Each row was made from one small tree. The marks that hang from a mark follow it in brackets, in the order of their numbers. Every link used is in the known rows. Write each row's tree.
Known rows
q_107{q_34{q_754} q_475 q_577}: [-1.88 -0.60  2.48  3.01  3.29 -2.20  1.35  3.23  0.54 -3.13  1.47  0.58
  3.51 -3.10  0.68 -0.15  0.56  0.87  1.31 -2.58 -1.69]
q_396{q_107{q_475 q_577}}: [ 0.53 -1.32  2.17  1.67  1.73 -2.42  1.29  0.63  2.00 -1.35  0.50  1.23
  0.73 -1.85 -0.56 -0.01 -0.69  1.88  1.56 -1.66 -2.00]
q_107{q_34 q_475 q_577}: [-2.58 -0.46  2.69  3.13  2.34 -2.99  1.82  2.55  1.10 -2.53  1.16  0.95
  2.56 -3.23 -0.14  0.25 -0.47  0.96  0.45 -1.63 -1.58]
q_107{q_577}: [-0.71 -1.43  3.25  1.33  1.06 -2.21  1.76  1.88  0.78 -1.86  0.93  0.09
  0.77 -0.93  0.26 -0.28 -0.06  1.13  0.55 -1.99 -2.46]
q_733{q_475}: [-0.62 -1.59  3.32  1.27  1.16 -0.68  2.38  1.77  4.22 -2.56 -0.04 -0.60
  0.58 -0.55  1.02 -0.67 -0.50  1.89  0.51 -0.34 -2.67]
q_754{q_34{q_107}}: [-3.67 -2.03  5.90  1.96 -0.28 -0.93  1.57  0.70  1.05 -3.10  1.64 -0.52
  0.61 -0.98 -0.44  1.05 -0.51  2.65  0.41 -1.40 -2.39]
q_475{q_34{q_107 q_754}}: [-1.09 -2.15  4.89  2.30  1.73 -0.82  0.17  1.54  1.49 -4.34  1.18 -0.97
  0.56 -0.94  1.49  0.15  0.79  3.39  0.14 -2.81 -3.02]
q_396{q_107}: [ 0.69 -1.68  2.68  0.68  0.13 -1.54  1.09 -0.15  1.71 -1.63  0.49  0.94
 -0.73  0.36 -0.12 -0.83 -0.46  2.38  0.89 -1.17 -2.55]
q_733{q_34{q_107{q_577} q_754}}: [-2.55 -2.57  4.74  1.24  2.25 -1.30  1.10  1.97  2.02 -3.77  2.45 -0.12
  1.36 -1.21  1.25  0.80 -0.66  3.00  1.42 -3.95 -2.39]
q_34{q_107 q_754}: [-0.31 -2.07  3.70  1.01  1.72  0.06  0.26  1.91  1.78 -4.31  1.69 -0.68
  0.93 -0.66  0.98 -0.33  0.88  2.38  1.60 -2.77 -2.54]
q_475{q_107{q_34 q_577}}: [-1.72 -1.16  4.55  3.56  0.11 -2.90  1.68  1.68 -0.18 -2.42  1.64  0.68
  1.74 -2.26 -0.02  1.07 -1.56  1.90 -0.20 -2.31 -2.90]
q_577{q_34{q_107 q_754}}: [-0.81 -1.85  4.43  1.58  1.87 -1.00  1.65  2.61  1.57 -4.62  1.77  0.32
  1.52 -1.65  0.97 -0.03  0.15  2.93  0.72 -3.47 -1.91]
q_577{q_34{q_107{q_475} q_754}}: [-0.78 -1.46  3.68  2.39  2.72 -0.96  1.38  2.92  2.65 -4.53  1.42  0.29
  2.36 -2.89  1.08  0.17  0.04  2.94  1.07 -2.95 -1.27]
q_34{q_107{q_475} q_754}: [-0.33 -1.57  2.89  1.97  2.61  0.09  0.04  2.34  3.09 -4.21  1.26 -0.76
  1.74 -2.07  1.01 -0.13  0.66  2.37  1.95 -2.23 -1.82]
q_577{q_34}: [-1.11 -1.10  3.98  1.72  0.66 -2.14  2.54  2.13  1.45 -2.80  0.74  0.63
  0.81 -0.89  0.80 -0.66 -0.69  2.25 -0.43 -1.71 -1.62]
q_733{q_107{q_34{q_754} q_475 q_577}}: [-2.36 -0.65  4.48  2.68  1.97 -0.76  1.54  2.78  1.28 -3.28  1.83  0.67
  3.24 -2.24  1.03  0.85 -0.74  1.99  1.80 -3.00 -1.58]
q_107{q_34}: [-2.45 -0.76  3.38  2.02  0.60 -2.10  1.63  1.64  0.60 -2.90  1.09  0.69
  1.03 -0.72  0.22 -0.72 -0.17  1.49 -0.28 -1.11 -2.15]
q_754{q_34}: [-3.09 -1.47  5.23  2.02 -0.59 -1.17  1.99  1.14  0.39 -1.71  0.72 -0.69
  0.70 -0.12  0.27 -0.14 -0.31  2.05  0.03 -0.62 -2.24]
q_107{q_34 q_577}: [-2.54 -0.96  3.51  2.15  1.28 -3.00  2.12  2.08 -0.23 -2.51  1.66  1.08
  1.70 -1.71 -0.18  0.11 -0.11  0.93  0.10 -2.26 -2.29]
q_396{q_107{q_34{q_754} q_475 q_577}}: [-0.46 -1.03  2.10  2.23  2.75 -2.33  1.13  1.46  0.64 -2.38  1.45  1.82
  2.33 -2.50 -0.15 -0.05  0.06  1.68  1.83 -2.73 -1.96]

Which tree is each row?
[-0.80 -1.26  3.36  3.35  3.06 -2.15  0.84  2.71  1.31 -2.53  0.29 -0.76
  2.21 -2.71  1.59 -0.03  0.60  2.05  0.49 -2.43 -2.18]	q_107{q_475{q_34{q_754}} q_577}
[-1.80 -0.45  2.31  2.94  2.55 -1.22  0.87  2.85  1.43 -3.40  0.99  0.16
  2.82 -2.06  1.21 -1.00  0.58  1.48  1.01 -1.42 -1.51]	q_107{q_34{q_754} q_475}
[-0.46 -0.91  3.00  2.69  3.16 -2.15  2.11  3.70  1.39 -2.91  0.93  0.52
  3.11 -3.26  1.09 -0.14  0.07  1.66  1.02 -2.99 -1.23]	q_107{q_475 q_577{q_34{q_754}}}
[-3.65 -2.22  6.00  2.04  0.36 -1.63  1.83  1.10  0.28 -2.80  1.93 -0.24
  1.12 -1.87 -0.83  1.76 -0.56  2.16  0.60 -2.45 -2.54]	q_754{q_34{q_107{q_577}}}
[ 0.32 -1.53  4.76  3.24  0.95 -2.05  2.03  2.66  0.08 -2.70  1.38  0.22
  2.16 -2.20  1.10  0.56 -1.10  2.59  0.30 -3.59 -2.60]	q_475{q_107{q_577{q_34{q_754}}}}
[-1.89 -1.09  3.37  2.05  2.26 -2.14  1.64  2.79 -0.73 -3.09  1.86  0.67
  2.55 -1.55  0.66 -0.40  0.89  0.93  0.86 -3.18 -2.49]	q_107{q_34{q_754} q_577}
[-1.00 -1.16  4.15  3.44  0.24 -1.25  0.93  2.03  0.13 -3.17  1.38 -0.02
  1.87 -1.18  1.15 -0.15 -0.67  2.34  0.29 -2.08 -2.84]	q_475{q_107{q_34{q_754}}}
[-1.04 -1.22  4.41  3.55  0.91 -2.12  1.32  2.46 -0.57 -2.94  1.87  0.35
  2.46 -2.13  0.76  0.53 -0.56  1.92  0.45 -3.14 -2.96]	q_475{q_107{q_34{q_754} q_577}}
[-1.05 -2.30  5.07  2.36  2.36 -1.57  0.55  1.84  0.69 -3.99  1.52 -0.69
  1.07 -1.88  1.10  0.82  0.80  2.91  0.41 -3.76 -3.07]	q_475{q_34{q_107{q_577} q_754}}
[ 0.22 -1.73  5.24  3.93  0.40 -1.09  0.44  1.60  0.78 -2.87  0.40 -1.42
  0.88 -0.81  2.14 -0.08 -0.45  3.65 -0.58 -2.21 -3.42]	q_475{q_34{q_754} q_107}
[-3.77 -1.73  5.31  2.89  1.15 -1.70  1.65  1.41  1.28 -2.81  1.56 -0.33
  1.91 -3.05 -0.77  1.86 -0.82  2.16  1.04 -1.91 -1.95]	q_754{q_34{q_107{q_475 q_577}}}
[-2.63 -1.94  5.98  1.09  1.00 -0.45  1.77  2.10  1.90 -2.87  2.17 -0.01
  1.59  0.13  2.10  0.90 -1.80  3.40  1.66 -3.83 -2.08]	q_733{q_34{q_754} q_107{q_577}}
[ 0.12 -1.83  5.39  4.06  0.99 -2.00  0.77  1.96 -0.14 -2.63  0.80 -0.99
  1.44 -1.82  1.68  0.68 -0.44  3.08 -0.27 -3.33 -3.58]	q_475{q_34{q_754} q_107{q_577}}
[-0.54 -1.77  3.01  2.05  3.29 -0.84  0.42  2.71  2.22 -3.92  1.76 -0.41
  2.47 -2.98  0.55  0.56  0.60  1.79  2.24 -3.24 -2.07]	q_34{q_107{q_475 q_577} q_754}
[ 0.80 -1.74  3.47  1.05  1.84 -2.51  2.12  1.41  0.21 -2.14  1.36  1.81
  1.14 -1.21  0.21 -0.18 -0.12  2.38  1.29 -3.59 -2.29]	q_396{q_107{q_577{q_34{q_754}}}}
[-3.36 -2.08  6.51  1.27  0.93 -0.70  3.27  1.71  4.91 -2.72  1.44  0.21
  1.12 -0.63  1.64  1.86 -3.26  3.55  1.03 -2.39 -2.28]	q_733{q_34 q_107{q_577} q_475}
[-3.01 -0.48  4.68  2.71  1.14 -1.60  1.97  2.16  1.80 -2.91  1.64  1.06
  2.44 -2.26  0.25  1.37 -1.70  1.99  1.03 -2.14 -1.35]	q_733{q_107{q_34 q_475 q_577}}
[-3.44 -1.62  5.25  2.76  0.59 -0.88  1.31  1.09  2.12 -3.01  1.26 -0.56
  1.39 -2.19 -0.35  1.19 -0.79  2.63  0.79 -0.89 -1.82]	q_754{q_34{q_107{q_475}}}
[-1.40 -1.08  3.53  3.44  2.28 -2.81  1.36  2.07  1.72 -2.08  0.12 -0.42
  1.43 -2.82  0.77  0.45 -0.33  2.07 -0.21 -1.62 -2.18]	q_107{q_475{q_34} q_577}
[-0.55 -2.16  3.84  1.11  2.30 -0.82  0.67  2.28  1.07 -3.87  2.12 -0.26
  1.55 -1.57  0.48  0.42  0.87  1.87  1.76 -3.86 -2.71]	q_34{q_107{q_577} q_754}
[ 0.85 -1.28  2.61  2.00  2.78 -2.43  1.80  1.83  1.39 -2.20  0.98  1.69
  1.96 -2.69  0.21 -0.05 -0.38  2.43  1.62 -3.03 -1.61]	q_396{q_107{q_475 q_577{q_34{q_754}}}}
[-0.29 -1.38  2.76  1.31  1.24 -1.49  0.95  0.69  0.15 -2.71  1.46  1.51
  0.81 -0.23  0.26 -0.89  0.35  2.17  1.19 -2.20 -2.50]	q_396{q_107{q_34{q_754}}}
[-0.97 -1.35  3.22  1.40  1.03 -3.15  1.80  0.38 -0.12 -1.97  1.61  2.34
  0.67 -1.30 -0.98  0.26 -0.61  1.66  0.66 -2.36 -2.66]	q_396{q_107{q_34 q_577}}
[-2.58 -2.14  4.15  2.10  3.03 -1.34  0.90  2.39  3.05 -3.83  2.11 -0.24
  2.03 -2.49  1.20  0.99 -0.88  2.95  1.71 -3.45 -1.85]	q_733{q_34{q_107{q_475 q_577} q_754}}
[ 0.12 -1.31  2.97  2.52  1.29 -2.15  0.78 -0.02  2.44 -1.89 -0.20  0.63
 -0.16 -1.28  0.36 -0.20 -0.69  3.23  0.31 -0.79 -2.21]	q_396{q_107{q_475{q_34}}}
